Known rows, with every step that occurs:
D > U > M: [ 0.819  0.169  0.948  0.306 -0.767 -0.652 -0.599 -0.397  0.156  1.235
 -2.717  1.069 -0.625 -1.410  0.579 -2.333  0.839 -0.470  0.192  0.289
 -0.679 -0.948  1.306  1.235  0.532  1.238 -0.286 -0.158 -0.777 -0.848]
U > A > V: [-0.364 -0.408 -0.054  0.324 -0.335 -0.130 -1.625  0.231 -0.357  0.796
  0.350 -1.920 -1.780  0.900  1.056 -0.398 -1.310 -1.477 -0.654 -0.355
 -0.088  0.043 -0.188 -0.149 -2.365  0.284 -0.351 -1.230  1.873  0.542]
W > D > R: [ 0.395  0.346 -2.482 -0.102  0.643  0.574 -0.695 -0.355  0.798  2.240
  0.634 -0.190  3.413  0.214 -1.109 -1.941  0.602  1.957  1.466  0.098
  0.205 -0.119 -0.094 -2.271  0.985 -0.865  0.015  1.086 -0.919 -0.240]
T > D > V > A > U: [-0.696 -0.459  0.394 -0.522  1.246  0.827 -0.841  1.332  0.579 -3.063
 -1.408  0.215 -3.860 -0.929  0.944  0.769  1.018  0.792 -0.680 -1.617
 -0.296 -0.992 -0.667 -1.109  0.555 -1.009 -0.501 -0.107 -0.221  0.401]
W > D > C: [-0.110 -0.815  0.156  0.280 -1.297 -1.222 -2.967  1.014 -0.001  1.195
  1.331 -0.083  3.976  0.309 -0.275 -1.490 -0.244 -0.392  0.715  1.272
  0.754  0.378  0.649  1.349  2.085  0.303 -0.418  0.407 -2.424 -0.423]
D > U > A: [-0.974  0.219  2.049  0.004  0.396 -0.219 -2.396 -0.694  0.046  1.215
  0.951  0.950 -0.906 -0.629  0.103 -2.046 -0.329 -2.409  0.935 -0.648
 -0.484  1.471 -0.202  1.183 -0.622  1.413 -0.980 -0.686 -0.956 -1.125]
R > D > V > A: [-0.407 -0.135  1.688  0.147  0.623  0.619 -0.347 -0.416 -0.262 -2.958
  1.805  1.054  1.138 -0.920 -0.047  3.184  0.816  2.283 -0.601 -1.587
  0.373 -1.347 -1.332  0.714  0.210 -0.469  0.160 -0.244 -0.608 -1.061]
T > D: [-0.454 -0.817 -0.100  1.217  0.103 -0.743  2.530  0.876  0.944 -1.056
  0.489 -1.307 -0.488  0.124 -0.772  1.061 -1.406  0.348 -0.486 -0.962
 -0.263 -3.255  0.102  0.894  0.858 -0.771 -1.734  0.658 -0.325  0.107]
V > A: [-1.625  0.612  2.346  0.901  0.510  0.000  0.375 -0.176  0.390 -0.961
  0.660  0.634  0.033 -0.407  0.206  2.284  0.334  0.968  0.317 -0.445
 -0.499 -0.441 -0.844  0.171 -0.518 -0.073 -0.055 -0.058 -0.388  0.052]
M > U > A > V > D: [-0.883 -0.695 -0.071 -0.666  1.076  1.176  1.915 -0.100 -0.157  0.489
  0.883 -0.590 -1.031  0.930  1.235 -0.235 -0.065 -0.532 -0.137  0.855
  0.091  1.629 -0.816  1.267 -2.432  0.582  0.130  0.108  1.559 -0.197]
U > A > V > D > R: [-0.355  0.079 -1.480 -0.359  1.503  1.293  1.661 -1.075  0.023  0.963
  2.469 -0.291  2.163  0.752  0.121 -1.541  1.236  1.137  1.394  0.670
 -0.499  2.364 -1.110 -2.265 -1.253 -0.927  0.689  0.135  1.608 -0.631]
M > U: [-0.594 -0.566 -0.481 -0.159  0.723  0.094 -0.616 -0.024 -1.365  1.411
 -3.027 -1.093  0.259  0.352 -0.541  1.067 -0.171 -1.356 -1.072 -0.848
  0.476 -1.717  0.412  0.253  0.037  0.722  0.740  0.686 -1.190  1.047]
U > A: [-0.915 -0.729  2.015  0.601 -0.982 -0.461 -0.763 -0.788 -0.236  0.305
  0.885 -0.444  0.697  0.654 -0.140 -0.773 -1.305 -1.791  0.775 -0.245
 -0.348  0.115 -1.066  1.589 -1.656  1.300 -0.354 -0.493  0.216 -0.321]
A > V > D > E: [ 0.197  1.479 -0.990 -0.250  0.264  0.602  2.537 -0.217  0.163  0.791
  2.920 -0.758  1.324 -0.320  0.123 -0.034  0.107  0.056  0.617  1.946
 -0.695  2.080  0.428 -1.009  0.407 -1.543  2.288 -0.722  0.981  1.236]
M > U > D: [ 0.178 -0.980 -0.832  0.485 -0.513 -0.342  2.464  0.559 -0.114  0.366
 -2.755 -0.553 -2.714  0.134 -0.958  0.064 -0.655 -0.585 -0.677  0.490
  0.906 -1.830  0.125  1.330 -0.099  2.316  0.068  0.997  1.004  1.849]
M > U > A: [-1.078 -1.735  1.106  0.067 -0.146  0.269 -0.742 -0.782 -0.764  0.721
 -0.807 -0.559 -0.205  0.078 -0.277 -0.411 -0.713 -2.622 -0.521 -0.585
  0.192 -0.405 -0.874  1.583 -1.557  2.000 -0.387 -0.054 -0.732  0.153]
C > K: [-0.583  2.303 -0.171 -0.505  0.648 -0.923  0.302  0.961  0.174  0.128
  0.039  0.256  2.074  3.317 -1.193  0.116 -2.003 -0.792 -0.053 -0.844
  0.115 -0.304  1.015 -0.820 -0.318 -0.918  0.610  0.403  0.304  0.278]
M > U > D > W: [ 0.650 -0.560 -1.821 -0.280 -1.295 -0.382  1.646 -0.691  0.490  0.306
 -2.436 -0.815  0.065  0.223 -0.615  1.660  0.143  0.704 -0.086  1.329
  0.907  0.493  0.027 -0.283 -0.125  0.431 -0.283  1.375  1.162  0.445]
R > D > V > A > U > M: [ 1.054 -1.517  1.254  0.360 -1.061  0.342 -0.857  0.271  0.267 -2.676
 -2.913  1.207 -1.308 -0.845  1.133  0.472  0.960  0.772 -0.713 -0.799
 -0.264 -2.095 -0.514  0.459 -0.835  0.927 -0.524 -0.633  0.252 -0.546]
U > D > C: [ 0.072 -0.818  0.778  0.909 -2.093 -1.758 -0.486  0.615 -0.595 -0.429
  0.504  0.006  1.233  0.395 -0.657 -1.131 -0.271 -0.873  0.372  1.875
  0.453  0.323  0.559  1.515  1.346  1.291  0.105  0.009 -0.185  0.777]
A > U: [-0.246  1.100  0.108 -0.161  0.557 -0.361 -3.379  1.140 -0.442  0.028
 -3.351 -0.676 -1.527  1.502  0.816  0.206 -0.662 -1.523  0.440 -1.440
 -0.280 -0.838  0.439 -1.734  0.053 -0.511  0.551 -0.581  0.519  1.003]
A > V > D > U > M: [ 0.765  0.153  0.398 -0.213 -0.150  0.142  1.296 -0.160  0.392  1.303
 -1.434  1.150 -1.653 -1.159  1.556 -2.522  1.320  0.330  0.260  1.095
 -0.557  0.617  1.023  1.273 -0.506  0.924 -0.173 -0.048  0.428 -1.202]
A > V: [ 0.066  0.861 -1.265  0.226 -0.011 -0.400 -1.320  0.836 -0.639  1.047
 -0.865 -2.130 -1.495  1.167  1.029  0.641 -1.158 -0.223 -0.831 -0.765
  0.115 -0.986  0.804 -1.164 -1.067 -0.919  0.508 -0.694  1.470  1.050]
U > A > V > D > T: [-0.108 -0.719  0.436 -0.682  0.172  0.742  0.559 -0.068 -1.412  1.231
  3.231  0.332  2.557  0.404  0.830  0.506 -0.493  0.139 -1.005  0.971
 -0.144  3.589 -0.918  0.782 -1.748 -0.094  0.506  0.336 -0.133 -0.401]
E > D > W: [ 0.223  1.099 -0.176  0.030 -1.907 -0.625  0.028 -0.670  0.077 -0.482
 -0.778  0.022  0.494  1.661 -0.677  3.083 -0.445  1.289 -0.609  0.356
  0.786  0.454  0.496 -0.717  0.532 -1.859 -1.802 -0.300 -0.924  0.158]

Rows:
[-0.674  0.278  0.849 -0.954  0.963  0.871 -2.515  0.773 -0.266 -2.297
 -2.067  0.330 -2.755 -0.386  1.169  0.590  1.118  0.574 -0.258 -1.482
 -0.179 -0.088 -0.626 -1.558  0.189 -0.766  0.800 -0.399 -0.064  0.539] => D > V > A > U
[ 0.332 -0.877  1.734  0.785 -1.073  0.026 -0.133  0.399  0.741 -1.134
 -3.770  0.814 -2.021 -0.831  1.386 -0.432  0.771 -0.080 -0.096  0.029
 -0.856 -1.376 -0.133  0.264 -1.054  1.150 -0.260 -0.395  0.454  0.397] => V > A > U > M
[ 0.488 -0.686 -2.602  0.316  0.618  0.625  1.860 -0.616 -0.152  1.041
 -1.362 -0.360  0.179 -0.202 -1.635 -1.030  0.874  0.558  0.297  0.442
  0.303 -0.768 -0.130 -2.221  0.245  0.714  0.473  1.284  0.617  1.280] => M > U > D > R
[-0.438  0.546 -0.048  0.380  1.846 -0.443  0.114  0.735  0.769  0.775
  0.321  0.527 -1.992 -1.202 -0.437 -0.723 -0.019 -0.550 -0.041 -1.104
 -0.440 -1.207  1.368  0.317  2.228 -0.613 -1.925  0.418 -1.705 -0.844] => T > D > U
[ 0.233  0.503 -0.222  0.836 -0.313  0.108  1.439  0.463  1.207 -0.873
  0.415  0.454 -2.195 -1.639 -0.765 -0.372 -0.082 -0.615  0.448  1.717
 -0.514  0.552  0.206 -1.352  0.809  0.406  1.016 -0.737  1.047  2.402] => V > A > U > D > E
[ 0.633 -0.227 -1.249  0.525 -0.798 -0.085  2.306 -0.182  0.153  0.783
 -0.107 -0.666 -0.601 -1.607 -1.590 -0.800 -0.474 -1.165 -0.480  1.894
  0.059 -0.467  0.794 -0.272  1.243  1.035  1.581  0.149 -0.155  2.606] => M > U > D > E
[ 0.796  0.697 -0.390  0.681 -0.747 -0.935 -1.390 -1.147  0.218 -0.350
  0.455 -0.212  5.017  1.869 -0.482  4.678 -0.675  1.025  0.391 -0.740
  0.648 -0.556 -0.318 -0.583  0.108 -1.361 -0.669 -0.021  0.142 -1.911] => R > D > W
[-0.034 -0.124  0.002  0.549  1.106 -0.230 -2.726  0.203 -0.104  1.124
  1.296 -0.181 -1.911  0.248  0.907 -0.089 -0.974 -1.934 -0.858 -1.178
  0.223  0.125  0.585 -0.245 -1.374  0.380 -1.464 -1.754  0.947 -1.085] => R > D > U > A > V
[-0.776  1.995  1.004 -0.812  2.008  0.308  0.013 -0.191  0.116  1.402
  0.468  1.783  0.315 -0.226  0.618 -1.214  1.078  0.130  1.665  0.171
 -0.420  2.341  0.536  0.904  1.279 -0.205  0.232  0.555 -0.598 -1.439] => V > D > U
[ 0.769  0.463 -1.110  0.180 -1.922 -0.852  1.200 -0.600  0.890 -0.239
 -0.949 -0.623  0.625  0.894 -0.392  1.279 -0.198  1.386  0.940  1.369
  0.472  0.879 -0.288 -0.245 -0.223 -0.166 -0.188  0.723  1.593  0.152] => U > D > W
[-1.257  0.124  2.285 -0.441  1.108  0.307 -0.375 -0.917  0.479  0.869
  1.797  1.609 -0.523 -0.370  0.513 -2.041  0.253 -1.575  1.731  0.236
 -0.564  2.734 -0.709  2.094 -0.541  1.288 -0.503 -0.306 -0.435 -1.859] => V > D > U > A
[-0.495 -0.575 -0.527  0.286  1.193 -0.069 -0.831  0.725  0.515  0.970
  1.162 -0.882 -3.775 -0.715  0.942 -1.387 -0.768 -1.671 -1.007 -0.751
 -0.167  0.059  0.686 -0.039 -1.170  0.093 -1.907 -0.998  0.732 -0.296] => T > D > U > A > V
[-0.950 -1.048  1.485  0.509  0.830 -0.264 -0.256 -0.235  1.029  0.376
  1.665  0.862 -2.132 -1.269 -0.233 -1.703 -0.383 -1.972  0.248 -0.718
 -0.494  0.033  0.010  1.711  0.121  0.934 -2.382 -0.210 -1.126 -1.492] => T > D > U > A
[-0.228 -0.341 -1.240 -1.220  0.200  0.902  1.501 -1.124  0.307  0.505
  0.267 -0.886  1.266  0.776  1.082  1.436  0.731  0.489  0.247  1.353
  0.287  3.169 -0.875 -0.301 -1.753 -0.795 -0.165  0.683  1.232 -1.092] => M > U > A > V > D > W
[ 0.700 -1.142  0.996 -0.256 -1.279  0.550 -0.640  0.216  0.298 -2.104
 -3.608  0.624 -2.720 -1.558  1.457 -0.880  1.471  0.713 -0.394 -0.145
 -0.592 -1.184 -0.364  0.119 -0.811  0.792  0.261 -0.309  0.401  0.289] => D > V > A > U > M
[ 0.819 -0.288 -1.607 -1.642 -0.833  0.610 -1.345  0.500 -0.145 -0.574
 -0.121 -0.707  0.419 -0.365 -0.119 -1.646  0.242  2.442 -0.051 -0.529
  1.074 -0.945 -0.362  0.877  1.159 -0.399  0.941  0.965 -1.225 -0.216] => W > D > V
[ 0.619  0.206  1.191 -0.215 -0.342  0.067  1.626 -0.488  0.501  0.645
 -1.596  1.753 -0.361 -1.189  0.895 -2.333  1.410  0.456  1.067  1.131
 -0.750  0.349  0.751  1.929  0.223  1.213 -0.081  0.315 -0.349 -1.294] => V > D > U > M
[ 0.794 -0.411  0.785  0.739 -0.262 -0.635 -1.967 -0.003 -1.875  0.845
  2.171  0.670  5.757  0.586 -0.913  3.764 -1.516 -0.125 -1.594 -1.282
  0.450 -0.477 -0.118  0.220  0.165 -0.296 -0.139 -0.175 -1.878 -0.786] => R > D > T
[ 0.467  0.182  0.080 -1.078 -1.441  0.361 -0.160  0.134 -1.471 -2.338
 -0.726 -0.130 -1.993  0.637 -0.727  0.223  0.240  1.717 -1.643 -1.128
  1.165 -1.095  0.215  0.515  1.376 -1.173  0.096 -0.354 -1.451  0.914] => E > D > V
[-0.867  0.138  1.473 -0.607  0.333  0.737 -0.146 -0.442 -0.454 -2.615
  0.624  0.403 -0.417 -1.306  0.400  1.532  1.357  2.268 -0.082 -0.890
 -0.038 -0.125 -1.237  0.189  0.248 -0.580  1.078  0.093 -0.555 -0.133] => D > V > A
[ 1.120 -0.287 -0.914 -0.860 -1.576  0.032  1.266  0.243 -0.757 -2.132
 -0.793 -0.627 -2.092 -0.256 -0.369 -1.118  0.255  1.822 -0.152  0.092
  0.768 -1.237 -0.558  0.996  0.310  0.592  1.614  0.710  1.010  1.067] => U > D > V
[ 0.029  1.272 -2.256 -0.538  1.634  1.200  1.882 -0.688 -0.236  1.071
  1.509 -0.612  2.342  1.070  0.157 -0.649  1.434  1.927  1.401  0.584
 -0.443  1.869 -0.515 -2.884 -0.489 -1.769  1.303  0.481  1.501 -0.172] => A > V > D > R
[ 0.192  1.524  0.846  0.529  2.075 -0.679 -2.749 -0.048 -0.400  1.094
  0.360  1.787  1.305  0.040 -0.321  1.209 -0.320 -0.847  0.105 -1.921
  0.267 -1.212  1.204  0.233  1.630  0.000 -0.985 -0.693 -1.399 -1.913] => R > D > U
[ 0.781  0.761 -0.621  0.955 -1.713 -0.555  2.399 -0.100  0.598  0.163
  1.142 -0.532 -0.171 -0.967 -1.498 -0.736 -0.831 -0.475  0.638  2.037
 -0.300  0.217  0.476 -0.175  1.271  0.589  1.556 -0.408  0.691  2.331] => U > D > E
[-0.164 -1.477 -0.067 -0.993  0.662  1.236  0.815 -0.043 -1.742  1.794
  2.057  0.121  1.854 -0.087  0.677  0.743 -0.183 -0.544 -1.774  0.930
  0.182  2.914 -0.695  0.781 -1.662  0.259  0.566  0.666 -0.690 -0.055] => M > U > A > V > D > T
[-0.281  1.130  0.630  0.266  0.257 -1.749 -1.551  1.118 -0.437 -0.524
  2.126  1.160  5.396  3.463 -1.652  1.236 -1.792 -1.639 -0.628 -0.648
  0.666 -0.138  1.299 -0.260  1.023 -0.691 -0.181 -0.362 -0.995 -1.158] => R > D > C > K
[ 0.430 -0.983 -1.076 -0.829 -0.411  0.282  1.629  0.506 -0.414 -2.735
  0.493 -1.420 -1.077 -0.932 -0.506 -0.321  0.348  1.839 -0.919 -1.341
  0.307 -2.362 -0.284  0.646  1.441 -1.248  0.237  0.842 -0.924  0.106] => T > D > V
[ 0.723  0.916  0.213  1.352 -0.223 -0.693 -0.434 -0.588 -0.127  0.085
  2.834 -0.050  4.104 -0.267 -1.623  2.504 -1.193 -0.928  0.081 -0.036
 -0.140 -1.348  0.522 -0.890  1.521 -0.840  1.030 -1.388 -0.953  0.232] => R > D > E
[ 0.143  0.071 -0.628  1.042 -0.409 -0.359  3.025  0.068  0.933 -0.346
  2.773 -1.115  0.535 -1.652 -1.649  0.370 -0.914 -0.586 -0.271  0.752
 -0.821 -1.392  0.720 -0.601  2.103 -1.434  0.115 -0.326 -1.051  1.089] => T > D > E
[-0.295  0.967 -1.087 -0.388  1.313  0.949  2.085 -1.230 -0.138  0.900
  1.452  0.453  3.966  1.048 -0.622 -0.548  1.436  1.859  2.319  0.591
 -0.674  1.518 -0.873 -2.129  0.375 -1.334  1.463  0.880  0.454 -0.568] => V > D > R
[ 0.933  0.582 -1.446 -0.182 -1.396 -0.616 -0.342  0.175  1.079 -0.476
 -2.546 -0.475 -1.211  1.095  0.260  1.111 -0.103  0.622  0.942  0.943
  0.383  1.058 -0.095 -1.388 -0.221 -0.432 -0.339  0.602  2.089  0.516] => A > U > D > W
[ 0.886 -1.542  0.297 -0.307 -1.238  0.736 -0.696  0.741  1.174 -1.606
 -3.245  0.856 -2.382 -1.585  1.385 -1.765  1.106  1.467 -0.401  0.156
 -0.210 -1.400 -0.355  0.664 -0.472  1.143 -0.492  0.128 -0.235  0.073] => W > D > V > A > U > M
[-0.381  0.194 -0.109 -0.141  0.794 -0.040 -2.508  0.194 -0.117  1.670
  0.644 -0.617 -3.078 -0.424  1.240 -1.669 -0.457 -1.932 -0.548 -0.571
 -0.076  1.218  0.766 -0.484 -1.491  0.353 -0.742 -1.310  0.814 -0.252] => D > U > A > V
